Known rows, with every way that one mark hangs from another:
(z_347 (z_9 (z_54 z_628 z_653)) z_529): 3.3, 16.0, -8.7, -3.8, 7.6, -30.3, -0.8, -0.3, 0.6, 3.5, -1.6, 5.4, -2.5, 9.2, 20.7, -3.8, -2.3, 7.7, 15.6, 0.5, -14.8, 27.3
(z_378 (z_347 (z_9 (z_54 z_867)) (z_529 z_318))): 4.4, -22.6, 2.3, -10.1, -4.9, -51.3, -9.3, -31.6, -9.3, 4.0, 8.2, 18.8, 41.5, 6.7, 16.2, -0.7, -12.5, -22.3, -2.6, 11.6, -15.6, 17.3
(z_780 (z_653 z_54)): -5.1, -8.7, -1.1, 0.9, 12.8, 8.2, -10.1, 22.7, 8.3, 10.4, -16.9, -19.5, -22.3, -29.8, -15.1, 26.1, -9.6, -15.1, -11.4, 4.5, -11.6, -26.6
(z_780 (z_653 (z_54 (z_9 z_347)))): -0.5, -3.9, 1.8, 8.9, 11.9, 24.7, -6.3, 14.6, 12.1, 4.0, -12.3, -21.7, -9.7, -20.7, -18.9, 14.9, -8.5, -16.0, -11.2, 10.4, -8.9, -25.9
(z_318 z_529): -2.9, -26.7, 13.1, -16.6, 7.9, -3.7, 2.5, 5.4, -6.5, -17.1, -31.7, 5.0, -3.7, -22.7, -4.6, 26.6, 2.1, 7.5, -10.5, 16.0, -17.6, -19.5
(z_653 (z_54 z_867)): -1.9, -1.8, 2.4, -0.6, -0.1, 10.9, -1.6, 8.7, -10.7, 3.4, 3.0, -6.0, -17.0, -3.1, 0.8, 7.8, -0.5, -8.2, -6.3, 0.8, -1.2, -8.4
(z_653 (z_54 z_628 z_867) z_780): -5.9, 3.3, -6.9, 1.7, -5.6, 29.0, 2.4, 19.1, -0.8, 1.8, 11.7, 0.7, -35.7, 15.2, 14.6, -12.3, 8.8, 4.6, -16.2, -11.0, 24.1, -6.5
(z_780 (z_653 (z_54 z_9 z_628 z_867))): -3.3, -1.4, -6.9, 3.8, 2.0, 16.7, 4.3, 26.7, 1.5, -0.6, -5.3, -24.6, -34.5, -5.2, -19.6, 5.5, 0.3, 8.3, 9.3, 15.6, -0.4, -11.6
(z_378 (z_347 (z_9 z_54) (z_529 z_318))): 2.1, -25.2, 4.9, -11.2, -0.3, -55.6, -9.8, -28.1, -5.0, 4.2, 3.6, 19.9, 38.4, -4.7, 21.9, 5.1, -14.5, -33.9, -12.2, 10.4, -22.5, 12.8
(z_347 (z_9 (z_54 z_628 z_653 z_867))): 1.7, 11.7, -9.1, 1.6, -5.7, -25.3, 6.4, -9.3, -8.8, 2.0, 7.9, 8.5, -2.4, 8.9, -1.6, -9.4, -1.6, 6.8, 26.3, 1.0, -2.9, 13.5
(z_54 z_653): -8.4, -2.7, 3.4, -3.0, 1.2, 0.8, -2.6, 10.9, -4.7, 6.2, -11.4, -0.7, -3.5, -33.4, -31.7, 23.7, 1.5, 7.7, 10.2, -10.1, -4.5, -9.2
(z_347 (z_9 z_54) z_529): 8.0, -1.5, -3.9, -5.3, 15.0, -34.4, -1.8, -14.7, 0.8, 7.1, -4.6, 9.8, 14.0, 12.4, 26.4, 4.4, -7.4, -16.7, -3.7, 0.3, -28.1, 13.8
(z_378 (z_347 (z_9 (z_54 z_653 z_867)))): 4.7, -8.8, 10.0, -2.0, -7.9, -31.7, 2.0, -37.8, -6.9, 0.9, 12.0, 22.3, 30.1, -6.8, -2.8, 5.8, -11.7, -29.4, 8.3, 0.3, -9.1, -5.4
(z_780 (z_653 (z_54 (z_9 z_347) z_628 z_867))): 0.4, 6.3, -4.5, 6.3, 0.5, 22.2, -2.6, 21.3, 5.1, -7.0, -7.6, -26.9, -24.7, -6.0, -15.9, -2.7, -0.7, 12.7, 8.5, 17.2, 2.8, -12.8
(z_54 z_628 (z_653 z_780)): -13.2, 5.7, -5.7, -2.7, -6.4, 12.0, 3.1, 25.6, 2.4, -0.9, -4.3, 2.1, -28.3, -18.4, -14.4, 2.7, 11.8, 25.7, 7.2, -16.7, 18.5, -3.5
(z_780 (z_653 (z_54 (z_9 z_347) z_628))): -2.3, 2.9, -1.8, 5.4, 6.2, 16.9, -3.0, 25.2, 10.2, -6.4, -12.7, -25.0, -28.8, -20.8, -9.6, 5.5, -3.9, -2.7, -3.0, 15.6, -4.0, -18.4
(z_780 (z_653 (z_54 z_9))): -4.2, -11.3, -0.1, 6.6, 13.4, 19.5, 0.0, 20.1, 8.7, 10.5, -10.6, -19.2, -19.5, -20.6, -22.5, 22.7, -7.0, -19.7, -10.5, 9.6, -12.8, -24.5
(z_653 (z_54 (z_9 z_347) z_628 z_867)): 1.7, 13.4, 2.6, 5.2, -8.6, 22.4, 7.1, 12.4, -8.2, -19.0, 8.7, -13.6, -25.3, 6.8, 7.2, -18.0, 7.0, 7.7, 4.1, 13.8, 7.9, 2.0
(z_9 (z_54 z_628 z_867)): -2.0, 9.7, 4.9, -12.2, -9.7, -36.0, 14.1, 2.9, -7.8, -12.4, -5.8, -4.7, -19.2, 1.4, 17.4, 0.8, 9.9, 19.8, 15.7, -7.8, 9.9, 7.5
(z_54 z_9 z_628 z_867): -1.4, -7.7, -2.5, -6.0, -13.6, -4.2, 24.3, 12.4, -16.4, -22.0, 2.1, -8.8, -25.2, 10.8, -14.5, -10.9, 16.5, 27.4, 25.8, 14.7, -1.4, 6.3
(z_54 (z_9 z_347) z_628 (z_653 z_780) z_867): -0.8, 18.2, -5.9, 10.6, -17.5, 45.7, 8.8, 6.1, -0.5, -12.3, 10.8, -4.0, -1.9, 16.7, -30.1, -27.3, 16.7, 47.2, 24.8, -5.3, 34.0, 5.0
(z_378 (z_347 (z_9 (z_54 z_628)))): 2.8, -14.6, 11.1, -9.3, -6.8, -51.0, 6.8, -28.4, -5.0, -12.3, 5.1, 20.4, 9.3, -14.9, 21.0, 3.9, -9.9, -38.5, -3.0, 7.3, -18.2, -7.2

Rows:
4.0, 17.1, 0.8, 2.7, -5.2, 22.4, 4.0, 13.6, -6.0, -18.4, 6.4, -15.2, -23.5, 15.0, 15.7, -19.4, 7.8, 16.1, 4.7, 14.6, 6.1, 11.5
(z_653 (z_54 (z_9 (z_347 z_529)) z_628 z_867))
-9.7, -0.2, -2.7, 0.6, 1.6, 23.2, 0.9, 24.3, 6.0, 2.3, 4.8, 2.5, -40.8, -3.7, 23.3, -2.1, 5.7, -13.4, -31.0, -13.1, 15.1, -13.1
(z_653 (z_54 z_628) z_780)
8.2, 17.6, 14.9, -7.5, 7.5, -22.1, -8.5, -12.6, 9.8, -10.6, -19.7, -5.7, 19.6, -7.3, 32.0, 4.7, -1.5, 3.2, -8.6, -13.1, -1.6, 3.0
(z_9 z_54 (z_347 z_529))
-3.6, 12.8, 3.5, 2.2, -3.8, 6.6, 5.0, -8.3, 3.5, 17.8, 2.4, 6.4, 10.3, 8.3, -10.0, 9.1, 6.1, 13.6, 5.0, -31.0, 27.7, -1.3
(z_9 (z_54 (z_653 z_780) z_867))
5.0, 7.5, -8.4, 2.3, 14.4, -8.2, -5.1, -13.5, 7.7, 20.8, 3.3, 14.7, 18.6, 18.6, 13.3, 1.1, -5.8, -7.3, -3.2, -13.8, -9.1, 15.2
(z_347 (z_9 (z_54 (z_653 z_780))) z_529)
8.1, -6.8, 6.1, 3.0, -6.7, 14.9, 8.4, -13.5, -8.9, -16.5, -0.2, -5.7, 20.0, 9.5, -24.9, -8.6, 5.6, 12.0, 11.4, 8.8, -3.0, -8.1
(z_54 (z_9 z_347) z_867)
0.5, -16.0, 3.5, -6.5, -1.8, -45.6, -12.2, -25.5, -4.3, 10.1, 6.3, 20.1, 39.7, -8.2, 10.0, 6.2, -14.3, -26.3, -3.7, 6.5, -15.4, 17.1
(z_378 (z_347 (z_9 (z_54 z_653)) (z_529 z_318)))
0.3, 10.3, -2.8, 12.0, -7.5, 50.6, 6.2, 9.1, 4.0, -7.1, 17.1, -2.3, -19.5, 25.0, 10.7, -26.3, 9.8, 3.8, -16.4, -4.5, 27.3, -6.2
(z_653 (z_54 (z_9 z_347) z_628 z_867) z_780)
-3.4, -3.7, -4.0, 12.0, -6.0, 49.6, 12.7, -1.8, -2.3, 14.7, 13.8, 5.3, 12.6, 18.9, -49.6, -0.8, 11.5, 20.7, 11.9, -14.5, 21.0, -4.5
(z_54 z_9 (z_653 z_780) z_867)
-0.5, -29.4, -17.3, -7.8, 9.5, -36.6, -17.2, 0.4, -11.2, 11.8, -3.8, 7.9, 23.2, 2.7, 2.5, -2.3, -10.1, -8.2, -5.1, 18.8, -34.8, 22.0
(z_347 z_9 (z_529 z_318))
-2.1, 2.8, 4.1, 14.6, 0.7, 49.6, 1.9, -4.1, 10.4, 4.6, 1.8, 4.7, 21.3, -6.2, -35.1, -0.8, 4.7, 2.9, -6.3, -15.9, 14.7, -15.8
(z_54 (z_9 z_347) (z_653 z_780))
-2.6, 18.3, -2.8, 6.0, -3.5, 38.2, 4.3, 15.4, 10.4, -11.2, -0.9, -4.8, -6.1, 4.0, -10.3, -16.7, 13.9, 34.9, 7.8, -6.7, 19.6, 8.5
(z_54 (z_9 (z_347 z_529)) z_628 (z_653 z_780))
-7.1, -1.4, -4.4, -2.4, 7.6, 0.5, -5.8, 33.0, 6.7, 0.3, -17.0, -23.4, -40.7, -30.0, -6.2, 16.8, -4.7, -2.0, -2.4, 9.9, -7.3, -18.6
(z_780 (z_653 (z_54 z_628)))
3.1, 19.2, -0.3, -11.1, -11.0, -36.0, -10.8, 0.5, -3.5, -16.6, -10.7, -12.4, 12.4, 10.1, 30.4, -20.9, 6.7, 41.4, 12.5, 0.9, 16.5, 30.7
(z_9 (z_54 z_628 z_867) (z_347 (z_529 z_318)))
-4.6, 7.3, -1.3, -4.9, -7.3, 1.6, 3.0, 22.0, -12.6, -10.2, 3.8, -10.7, -41.1, -2.5, 12.0, -3.9, 6.1, 8.9, 4.3, 7.3, 5.1, 1.9
(z_653 (z_54 z_628 z_867))
3.8, 4.5, -6.0, 4.6, 0.7, -18.4, 2.1, -19.8, -7.4, 12.7, 7.8, 12.4, 17.0, 9.2, -10.5, 0.1, -7.0, -6.9, 17.7, -4.3, -7.3, 5.6
(z_347 (z_9 (z_54 z_653 z_867)))
5.5, 12.0, -2.9, 13.1, -3.9, 56.8, -0.9, -8.5, 4.4, 5.0, 7.8, -1.1, 30.4, 26.9, -34.4, -14.0, 10.1, 36.7, 13.0, -12.1, 23.7, 4.5
(z_54 (z_9 (z_347 z_529)) (z_653 z_780) z_867)
-4.3, -33.9, 10.9, -18.4, -3.4, -41.4, -11.3, -8.0, -7.5, -4.1, -8.4, 8.8, 24.6, -25.7, 6.0, 17.5, -6.2, -15.7, -13.2, 9.1, -18.2, 2.8
(z_378 (z_347 (z_529 z_318)))
-8.1, -2.5, -2.1, 7.5, 1.7, 38.5, 12.5, 21.4, 6.5, 2.5, 12.5, 2.0, -36.8, 8.4, 14.5, -6.3, 9.0, -19.6, -30.0, -7.0, 13.6, -11.2
(z_653 (z_54 z_9 z_628) z_780)
3.9, 29.0, 9.4, 2.4, 6.4, 11.0, -13.6, -10.5, 19.8, 5.8, -10.5, 0.6, 26.2, -0.5, 16.6, 2.0, 1.4, 14.8, -8.6, -30.5, 22.0, 3.9
(z_9 (z_54 (z_653 z_780)) (z_347 z_529))
-1.1, 9.9, -0.4, 8.1, 3.6, 44.7, 1.6, 16.3, 12.4, -5.5, 7.9, -2.8, -23.2, 14.3, 26.0, -17.5, 7.6, -7.2, -29.8, -5.8, 15.9, -3.6
(z_653 (z_54 (z_9 (z_347 z_529)) z_628) z_780)
-1.8, -4.8, -14.2, -1.5, 8.0, -35.2, -15.3, -4.9, -3.9, 23.9, 1.3, 8.8, 30.0, 6.7, 5.0, -0.6, -9.0, -3.3, 2.8, 3.0, -15.7, 33.6
(z_347 (z_9 (z_54 z_653)) (z_529 z_318))
2.3, -11.3, 12.3, -2.6, -3.4, -35.9, 0.9, -34.2, -2.6, 1.5, 7.9, 23.2, 26.1, -18.5, 2.0, 11.8, -14.0, -41.2, -1.7, -0.9, -14.6, -9.4
(z_378 (z_347 (z_9 (z_54 z_653))))
-5.4, -11.7, 2.3, 11.1, 9.0, 48.3, 7.3, 7.8, 8.7, 15.6, 12.5, 6.6, -13.1, 8.1, 2.9, 5.2, 2.6, -36.9, -41.5, -13.7, 7.6, -21.0
(z_653 (z_54 z_9) z_780)
-2.1, -5.8, -4.2, 1.9, 7.4, 12.9, -8.8, 18.5, 2.9, 10.5, -11.8, -20.7, -17.4, -14.6, -22.0, 18.2, -6.8, 0.4, 0.3, 6.4, -4.2, -21.6
(z_780 (z_653 (z_54 z_867)))
0.7, 9.5, -11.7, 4.8, -4.8, -11.2, 5.3, -10.9, -2.9, 8.7, 12.8, 14.2, 1.0, 18.4, -0.1, -13.5, 0.3, 4.2, 15.6, -8.6, 6.9, 9.4
(z_347 (z_9 (z_54 z_628 (z_653 z_780) z_867)))
10.6, -11.9, 8.9, -9.3, -0.6, -41.4, -0.4, -36.9, -4.1, -3.7, 5.5, 18.5, 30.4, 7.9, 21.5, 3.8, -10.6, -24.9, 0.8, 5.7, -19.1, 5.8
(z_378 (z_347 (z_9 (z_54 z_867)) z_529))
6.0, 5.4, -6.9, -8.8, 9.5, -41.9, 2.1, -4.0, -1.2, -3.2, -4.1, 5.7, -5.3, 13.0, 35.4, -5.3, -2.6, -3.7, 5.1, 5.3, -23.5, 22.1
(z_347 (z_9 (z_54 z_628)) z_529)
4.9, 2.6, -2.4, 7.5, 9.8, 29.4, -9.4, 12.3, 8.8, 4.0, -9.1, -25.6, -3.4, 1.0, -17.2, 6.2, -4.8, 6.7, 1.0, 12.8, -3.9, -11.4
(z_780 (z_653 (z_54 (z_9 (z_347 z_529)) z_867)))
5.9, -5.2, 10.0, -6.1, 2.4, -35.3, -3.9, -30.9, 0.4, 2.5, 4.1, 19.8, 28.8, -6.8, 15.1, 10.6, -12.1, -28.1, -0.1, 0.3, -18.1, 5.5
(z_378 (z_347 (z_9 (z_54 z_653)) z_529))
-6.8, 7.0, -9.4, 7.1, -14.9, 38.2, 19.3, 15.0, -5.4, -2.0, 13.2, -0.4, -17.6, 19.2, -35.1, -15.6, 19.9, 42.0, 25.2, -5.9, 28.8, 7.7
(z_54 z_9 z_628 (z_653 z_780) z_867)
0.5, 23.2, 11.5, 6.3, 0.4, 10.6, -8.4, -14.5, 16.3, 5.2, -7.3, 3.8, 23.9, -12.4, 4.0, 3.5, -0.3, 2.1, -9.7, -31.8, 25.9, -11.4
(z_9 (z_54 (z_653 z_780)) z_347)
11.2, -2.2, 4.5, 0.5, -2.3, 15.6, 4.7, -10.8, -7.0, -15.6, -3.2, -8.7, 22.9, 18.2, -14.6, -9.5, 7.0, 23.1, 12.3, 9.5, -5.1, 3.4
(z_54 (z_9 (z_347 z_529)) z_867)
0.6, -19.4, 2.2, -13.5, -4.9, -60.8, -6.7, -19.4, -6.3, -3.8, 3.7, 17.2, 22.7, -5.0, 29.0, -2.7, -10.3, -23.3, -5.8, 14.7, -18.4, 19.0
(z_378 (z_347 (z_9 (z_54 z_628)) (z_529 z_318)))
